In the rows, zero is written as 128.
Known rows, with every step that occurs
bimab-zegi-degi: [111  99 101 136 117 113 191 126 132 125 128 160 116 144 162 137 165 127
 118  84 131 102 160 112]
tozevu-losod-sulok-bimab-zegi-degi: [101  73 114 108  85 123 160 175 139 148 133 104 142 152 172 154 127 112
 136  96 150 147 171 133]
tozevu-losod-sulok-fuped-zegi-degi: [ 64 124 122 122 114  47 157 161 195 135 109  50 143 100 146 121 149 105
 141 106 162 149 154 154]
sulok-losod: [113 115 145 110 120 118 136 145 130 169 107 140 174  97 109 110 123 152
 120 134 151 146 119 150]
degi-sulok-fuped-zegi-losod: [ 79  98 114 131 178  48 134 131 203 135 101  87 162  96 110  94 177 149
 169  75 129 126 121 156]
lidetin-dopavi-fuped-sulok-losod: [119 113 144 110  98 139 154 133 140 156  96 115 170  93 180 125 151 195
 106 110 124 144 101 135]
fuped-sulok-losod: [100 145 148 135  92  94 140 156 132 151  90 122 152  73 138 108 154 174
 133 163 148 153 116 141]
fuped-sulok: [113 160 130 153 100 101 134 138 130 112 109 110 104 104 157 125 157 150
 141 156 124 134 129 118]
degi-zegi-losod: [116  85 130 133 103 123 147 120 159 124 153 131 163 117 120 110 150 164
 146 131 111 135 152 164]
bimab-sulok-fuped-zegi: [ 88 156 147 141 163  73 148 126 133 121  40 102 117  81 180 110 181 134
 137  92 104 117 115 125]
lidetin-dopavi-fuped-zegi-losod: [120  92  79 115 103 115 146 123 189 107  99  97 190 103 175 116 168 168
 106  56 103 100 112 112]
dopavi-fuped-sulok-losod: [114 118 145 137  87  96 108 120 151 147  70 108 131  80 168 105 156 171
  91 130 155 133 110 143]
bimab-zegi-degi-sulok: [101  72 116 149 169 113 201 107 147 134 147 167 111 166 146 147 157 142
 157  69 141 117 150 125]
fuped-sulok-bimab: [116 150 133 122  77 107  98 164 111 127  77  89 120 107 149 128 143 137
 123 146 116 139 138 127]
lidetin-dopavi-fuped-sulok-bimab-zegi: [135  98 131 105  97 150 140 142 116 129  70 122 138 144 232 146 169 169
  94  74  80 115 126 102]
zegi-losod-sulok: [120  86  96 136  97 120 126 159 162 118 180 112 158 107 138 136 141 136
 168 139 160 141 145 133]
tozevu-losod-sulok-bimab: [120 100 143 101  98 136  94 179 137 149 138  73 155 137 136 143  93 112
 148 140 147 168 137 150]
lidetin-dopavi-fuped-zegi: [122 116 123 115 124 130 148 112 161 114  81 108 159 127 182 129 146 154
  92  70 105 112 109 104]
fuped-zegi-losod-sulok-bimab: [ 98  98  98 114  65  83 103 192 165 113  98  75 183  87 140 120 150 130
 135 126 149 138 153 122]
lidetin-dopavi-fuped-sulok-bimab-zegi-degi: [117  91  98 105  70 139 175 140 123 125  82 118 129 142 226 154 177 157
  84  49  91 107 154 105]
losod-sulok-bimab-zegi-degi: [106  72 109 112  83 122 156 174 118 131 127 132 131 147 172 157 143 111
 121 105 152 131 186 121]
fuped-sulok-bimab-zegi-losod: [112 106  95 128  70 100 134 173 136 121  82 119 146  99 182 117 193 163
 137 109 104 112 147 116]
zegi-losod: [126 103  84 128 105 117 131 138 155 123 152 120 159 105 120 117 148 141
 142 111 124 118 132 138]
zegi-losod-tozevu: [130  68  98 144  85 107 126 167 155  95 173 108 159  83 131 138 124 141
 153 116 151 129 121 128]
tozevu-losod-sulok-bimab-zegi: [118  82 149 107 113 138 128 178 133 151 123 108 156 151 177 141 119 124
 143 119 138 153 143 129]

Rows
[132  74  89 104  75 144 143 152 144 125  88 115 167 120 226 134 189 185
 106  57  78 105 129 112] => lidetin-dopavi-fuped-sulok-bimab-zegi-losod
[122  78  97 104  72 123  93 184 145 127 151  92 175 113 129 138 127 124
 152 132 147 148 156 143] => zegi-losod-sulok-bimab
[116  67 100 142 110 126 161 163 158 118 169 147 154 124 177 136 168 150
 165 119 148 125 151 116] => bimab-zegi-losod-sulok
[121  13 124 132 131 118 128 174 146 120 148 133 167 126 148 148 133 155
 170  72 140 130 127 126] => degi-sulok-bimab-zegi-losod-tozevu
[126  58  93 132  81 110 143 150 187  77 123  85 191  82 185 138 145 167
 114  59 126 109 101 102] => lidetin-dopavi-fuped-zegi-losod-tozevu
[112  60 138 109  70 132 112 170 142 135 156 101 180 124 128 129 129 147
 150 151 131 165 177 168] => degi-zegi-losod-sulok-bimab
[ 88 127 100 117 125  46 126 152 189 125  79  81 170  72 126  86 181 137
 128  94 121 111 133 144] => sulok-fuped-zegi-losod
[ 93  90 113 134 106  39 120 180 187  98 101  69 171  48 137 104 162 138
 135  96 145 119 122 134] => sulok-fuped-zegi-losod-tozevu
[117 111 140 132 120 131 126 150 156 133 168  95 140 131 143 146 105 124
 168 148 157 162 126 141] => tozevu-losod-sulok
[105  71 116 120 138  99 148 167 168 142 149 126 152 112 173 119 180 140
 159 102 143 126 156 144] => bimab-zegi-losod-sulok-fuped
[132  38 107 119  78 117 121 195 130 109 126 125 171 102 167 139 140 142
 131  86 128 118 136 115] => sulok-bimab-zegi-losod-tozevu
[104  84 110 109 129 121 135 129 130 147 132 108 134 157  96 150 116 115
 138  81 141 140 153 150] => zegi-degi-sulok-bimab
[ 67 125 118 125 112  50 155 158 175 122 104  74 131  99 144 123 166 105
 124 113 167 139 170 136] => losod-sulok-fuped-zegi-degi
[105 109 161 152  74  89 137 185 130 126 111 111 154  50 147 130 131 175
 142 167 175 162 106 129] => fuped-sulok-losod-tozevu
[112  93 100 132  58  99 131 129 132 110  61 110  88 129 212 131 182 134
  66  72 121  97 164 110] => dopavi-fuped-sulok-bimab-zegi-degi
[ 66  63 138 152 117  55 181 159 173 127 111 112 173  77 103 133 127 158
 146  99 202 156 119 137] => fuped-zegi-degi-sulok-losod-tozevu
[120  50 141 149  84 115 143 152 155  96 179 122 166  95 131 129 126 165
 151 136 135 146 140 150] => degi-zegi-losod-tozevu
[ 74 140 106 120 120  44 157 138 169 128  67  84 128  94 128 107 171 112
 101  87 135 114 157 140] => sulok-fuped-zegi-degi
[ 61 101 125 135 138  62 185 130 174 153  90 124 172  98  94 114 147 158
 139  95 178 145 131 149] => fuped-zegi-degi-sulok-losod
[ 87  74 130 125 197  88 188 112 155 153 132 143 112 156 143 131 169 129
 150  54 133 118 154 152] => bimab-zegi-degi-sulok-fuped
[ 78 104 111 120 123  77 143 137 155 126  76  92 145 134 107 130 138 121
 129  80 142 132 152 133] => fuped-zegi-degi-sulok-bimab
[116  70 110 145  48  93 129 205 134  92 111 110 147  78 193 135 169 163
 146 114 128 124 135 106] => fuped-sulok-bimab-zegi-losod-tozevu
[118  79 159 126 101 114 129 176 128 140 131 128 174  74 120 132 102 153
 126 141 176 157 107 141] => sulok-losod-tozevu
[107  89 106 114 122  95 114 165 172 140 164  91 156  98 134 122 152 126
 159 123 150 143 150 160] => zegi-losod-sulok-fuped
